What can hang from each mark:
W: R U
J: U
A: T
U: F J T V W
T: L U
F: U
L: D T
R: W

Every row comes from one small tree of marks. The marks that hang from a mark follow it in brackets, in alphabetical order. Every link used is in the known rows. Which tree was each row made from?
Known rows:
R[W[U[J V]]]: 4.25 -1.61 -1.00 0.90 -0.05 2.87 0.98 0.52 1.08 -0.33 1.10 0.83 2.85 1.64 -3.05 -2.02 -2.59 0.36 3.82 0.59 -5.49
U[J T V]: 4.08 -2.12 -1.48 -1.51 0.09 1.83 2.30 1.43 1.46 -0.57 -0.93 2.89 4.07 1.66 -0.88 -2.72 -1.40 1.00 1.88 -0.25 -2.44
J[U]: 5.09 -0.91 -1.31 0.80 1.15 0.99 1.58 -2.40 0.78 -1.56 -1.62 0.82 2.47 3.76 0.63 1.13 -1.29 1.39 2.47 -1.78 -1.22
A[T]: 5.31 -0.03 -0.69 0.94 0.55 1.03 -1.43 -2.32 2.10 -2.84 -2.46 -0.34 2.51 3.30 0.28 -0.51 -0.93 0.34 0.36 -1.28 -3.01
F[U[V W]]: 1.63 -0.76 -4.29 -2.27 1.22 0.90 4.78 -0.35 2.25 -2.72 -1.10 2.59 3.76 0.70 -1.20 -2.17 -2.61 3.14 1.03 0.45 -2.49
L[D T]: 5.90 -2.41 -5.16 0.51 2.86 -0.90 -1.90 -1.81 1.94 -2.68 -0.43 1.60 1.59 1.72 -1.44 3.55 -2.78 2.55 0.61 1.69 -2.41
J[U[W]]: 2.96 0.04 -1.96 -0.40 2.95 0.41 3.34 -0.43 1.24 -3.16 -2.86 -0.16 2.48 3.56 2.15 -0.61 -1.92 2.13 2.23 -1.64 -0.68
T[U[J]]: 4.58 -2.66 -2.58 -0.06 1.36 1.11 2.39 0.46 -0.52 -0.15 -1.04 1.16 2.78 2.25 0.16 0.66 -3.02 1.20 2.83 -1.18 -1.43
W[R U]: 7.21 -2.21 -2.13 -1.82 0.33 0.78 -0.95 0.82 5.06 -2.88 1.34 -2.66 2.31 2.13 -2.23 -0.23 -1.40 0.36 -0.79 -3.56 -2.66
R[W[U[F J]]]: 5.43 -1.44 -0.87 2.30 -1.22 1.85 0.83 0.00 0.29 0.77 1.10 0.84 2.71 3.58 -2.57 -0.30 -2.21 -0.68 4.52 0.32 -5.25
R[W[U[F V]]]: 3.56 -0.53 0.05 1.90 -1.29 1.03 2.60 -0.94 1.64 0.07 1.13 -0.53 2.79 3.22 -1.59 -0.39 -2.78 1.35 4.58 0.62 -6.25
R[W[U[F]]]: 5.51 -0.35 -0.53 1.74 -0.85 0.63 0.60 -1.43 1.85 -0.62 1.26 -1.24 2.50 4.55 -1.53 0.83 -2.79 -0.08 3.53 -1.20 -4.95
R[W]: 5.58 -1.15 -1.04 0.77 0.56 0.68 -0.12 -2.28 1.34 -1.54 -0.49 0.45 2.13 3.76 -1.20 1.06 -2.09 0.84 2.62 -1.89 -2.63
U[T V W[R]]: 3.49 -2.21 -1.91 -4.04 0.62 -0.51 3.12 3.12 5.26 -3.29 -1.53 -0.91 2.90 1.65 1.00 -3.09 -0.60 3.17 -0.31 -2.10 -1.11
L[D T[U]]: 5.65 -2.96 -5.66 0.44 2.89 -1.66 -0.62 -1.48 1.21 -2.17 -0.51 0.36 1.04 2.24 0.61 5.09 -3.99 3.29 1.41 1.14 -1.63
F[U[T V W[R]]]: 4.24 -2.73 -4.40 -4.51 -1.22 -0.07 3.42 1.71 5.57 -3.12 -0.37 1.66 3.33 1.23 -0.83 -2.65 -0.09 3.01 -1.15 -1.53 -0.93
T[L U]: 4.13 -1.54 -1.39 -0.27 0.06 -1.16 -0.45 -0.81 1.28 -1.84 -2.20 -1.67 2.99 3.33 0.90 2.75 -2.61 2.98 0.96 -1.71 -2.40
U[F V W]: 0.06 -0.30 -1.02 -0.26 1.52 -0.13 6.52 0.86 0.97 -1.04 -2.28 0.61 3.55 1.82 1.00 -2.02 -2.72 3.78 3.61 1.51 -3.72
U[W]: 2.99 -0.06 -2.29 -1.90 3.50 0.16 2.59 0.67 2.20 -3.63 -2.18 -0.57 3.05 2.45 0.77 -1.47 -3.03 1.76 0.81 -1.88 -1.37
T[U]: 4.74 -1.41 -2.18 -0.61 1.64 -0.11 2.11 -0.92 0.93 -1.59 -1.06 -0.84 2.55 3.21 1.28 1.76 -3.59 1.78 1.89 -2.70 -1.08
L[T]: 5.11 -2.96 -4.04 -0.58 2.82 -0.12 -0.44 -2.51 2.25 -2.82 -0.32 0.85 1.89 2.85 -0.98 1.19 -2.91 1.69 1.55 0.15 -2.32
F[U]: 5.71 -1.51 -4.30 -1.08 -0.18 1.18 1.03 -2.69 2.04 -1.89 0.13 2.88 3.40 2.22 -2.73 0.70 -1.94 0.82 0.20 -1.56 -1.69
R[W[U]]: 6.43 -0.25 -1.23 0.28 0.70 1.29 -1.36 -1.31 2.85 -2.45 1.17 -1.79 2.32 3.89 -1.85 0.15 -3.11 -0.60 1.81 -2.84 -3.85
L[D T[U[J V]]]: 3.40 -4.27 -5.55 1.17 2.05 -0.12 1.68 0.37 -0.52 -0.05 -0.62 3.05 1.61 -0.02 -0.55 2.83 -3.52 4.27 3.49 4.47 -3.27

Write each row's tree:
4.21 0.15 -1.85 -1.97 2.08 0.01 2.46 0.61 2.69 -3.74 -2.68 -0.24 2.89 4.81 3.25 -1.37 -1.40 1.24 1.07 -3.23 0.41 => J[U[T W]]
1.04 -3.07 -1.71 -0.97 -0.14 -1.63 7.35 2.35 1.98 -0.39 -1.74 -1.43 2.16 1.50 2.27 -0.26 -1.95 5.37 3.44 0.44 -2.52 => T[U[F V W[R]]]
1.44 -1.94 -4.73 -1.73 0.94 2.18 5.10 1.01 0.79 -1.28 -1.21 4.54 3.99 -0.30 -2.30 -3.21 -1.97 2.60 2.07 2.00 -2.80 => F[U[J V W]]
6.57 -0.20 -1.91 -0.84 -0.70 -1.51 -4.25 0.65 3.29 -2.82 -2.02 0.26 3.59 2.87 -0.52 2.77 -0.78 2.15 -1.97 -1.08 -2.19 => U[T[L[D]]]
5.54 -2.29 -0.72 -1.76 -2.70 -0.04 2.17 2.08 5.23 -0.92 1.42 -1.63 3.25 2.66 -0.87 -1.64 -0.56 1.44 0.88 -1.64 -4.03 => W[R U[F T V]]
5.28 0.00 -1.53 2.24 -0.98 -1.57 -4.36 -1.06 1.34 -2.43 -3.76 -1.63 2.06 2.75 1.57 4.26 -1.07 3.11 -0.66 0.61 -3.59 => A[T[L[D] U]]
7.08 -3.41 -2.51 -1.18 -0.15 1.99 -0.69 2.24 3.54 -1.45 1.28 -0.63 2.56 1.28 -3.21 -1.23 -0.84 -0.11 0.22 -1.88 -3.02 => W[R U[J]]
4.58 -0.48 -1.38 -0.77 -1.14 -1.20 -2.19 0.99 3.05 -2.20 -2.13 0.85 3.87 1.54 -0.57 1.63 -0.81 3.56 -0.90 0.75 -3.46 => U[T[L[D]] V]
2.87 -3.98 -2.76 -0.49 0.01 -0.66 5.56 3.31 0.67 0.37 -1.69 -0.06 2.11 1.93 1.30 -0.16 -1.36 3.31 3.42 0.15 -1.50 => T[U[F J W[R]]]
3.96 -2.73 -2.94 -2.56 1.86 -1.25 3.33 2.04 3.25 -2.99 -1.70 -2.57 1.61 2.22 2.12 0.45 -2.30 3.37 0.65 -3.03 -0.08 => T[U[W[R]]]
3.29 -3.41 -2.23 -0.46 -0.03 0.14 4.32 3.03 1.45 -0.12 -1.75 1.22 2.59 1.35 -0.66 -1.59 -0.11 2.54 2.64 0.80 -2.33 => U[F J W[R]]
1.39 -2.48 -1.26 -0.89 -0.10 -0.72 6.08 1.91 2.77 -0.90 -1.69 -0.21 2.64 1.01 0.32 -1.73 -0.71 4.59 2.66 1.02 -3.33 => U[F V W[R]]
5.19 -1.25 -1.89 2.76 -1.35 -0.29 -4.05 0.32 -0.21 -0.97 -3.79 0.46 2.34 1.83 0.49 3.19 -0.51 2.65 0.36 2.21 -3.95 => A[T[L[D] U[J]]]
6.46 -1.49 -2.46 -0.19 -1.08 -0.27 -3.89 2.04 1.77 -1.37 -2.14 2.25 3.84 1.96 -1.57 1.68 -0.25 1.55 -0.98 0.53 -2.56 => U[J T[L[D]]]
4.41 -3.19 -2.13 -2.09 -0.85 -0.28 3.50 3.91 2.97 -0.73 -1.54 1.09 3.09 2.61 0.33 -2.43 0.34 1.72 1.41 -0.74 -1.28 => U[F J T W[R]]
2.93 -2.34 -2.34 1.37 -0.69 -0.33 0.25 1.78 -0.73 0.42 -2.41 1.76 3.15 -0.06 -0.63 2.89 -2.03 4.70 2.09 3.24 -4.11 => T[L[D] U[J V]]
4.62 -2.14 -1.70 -2.55 -0.54 -1.53 3.17 2.58 4.46 -2.22 -1.48 -0.93 2.81 3.60 1.39 -1.38 -0.16 2.18 0.36 -2.30 -0.90 => U[F T W[R]]
2.52 -2.89 -1.47 -0.68 -1.28 -3.01 2.71 2.10 2.43 -1.33 -2.84 -2.82 2.27 2.94 2.15 1.90 -0.93 5.09 1.55 -0.51 -2.49 => T[L U[F W[R]]]
4.59 -0.46 -0.98 0.69 -1.66 -0.91 -1.44 -0.09 1.99 -1.60 -2.72 1.31 3.34 2.67 0.89 2.57 0.34 3.86 0.46 1.06 -2.82 => J[U[T[L[D]] V]]
4.08 -1.22 -0.99 -0.56 -1.40 1.80 2.99 2.48 2.02 0.41 0.67 1.26 4.41 2.44 -1.20 -3.02 -1.98 0.05 2.81 0.41 -4.75 => W[U[F J T V]]
6.03 -3.66 -5.43 -4.02 -1.18 0.87 1.66 2.77 4.31 -2.38 -0.39 3.05 3.22 1.54 -1.81 -2.50 0.53 0.93 -1.14 -1.84 0.02 => F[U[J T W[R]]]
7.36 -3.22 -1.74 -1.30 -2.55 0.90 0.46 3.08 3.98 -0.10 1.39 -0.21 3.18 3.03 -1.89 -1.49 0.03 -0.59 0.81 -1.82 -3.02 => W[R U[F J T]]
4.67 -1.47 -5.35 -3.36 0.46 1.37 2.19 1.68 2.51 -2.50 -1.01 3.94 4.11 2.31 -1.18 -2.80 -1.48 0.17 -0.18 -1.31 -0.41 => F[U[J T W]]
2.55 0.45 -2.01 -1.97 0.62 -1.79 -0.48 2.88 3.40 -3.64 -3.28 -0.12 3.91 1.42 0.96 -0.11 -1.43 4.37 -1.16 0.93 -2.88 => U[T[L[D]] V W]
5.60 0.48 -1.04 2.24 -0.92 -0.74 -5.65 -1.43 2.18 -2.92 -3.63 -0.34 2.58 2.21 -0.45 2.76 0.15 2.29 -1.46 1.33 -4.37 => A[T[L[D]]]
1.98 -3.00 -2.40 -2.46 1.44 -0.95 5.33 2.49 3.00 -2.24 -1.72 -2.02 1.95 0.87 2.01 -0.84 -2.39 4.82 1.63 -1.17 -1.36 => T[U[V W[R]]]
1.78 -4.10 -2.88 -1.84 1.12 0.39 5.64 3.84 1.42 -0.79 -1.76 0.00 2.19 -0.03 0.88 -1.84 -1.77 4.28 2.70 0.29 -1.77 => T[U[J V W[R]]]
1.54 -0.90 0.90 2.85 -2.99 -1.15 1.21 -1.58 0.34 0.04 -3.61 -1.11 2.91 3.25 2.32 1.31 -0.78 4.27 3.02 2.47 -5.84 => A[T[L U[F V]]]
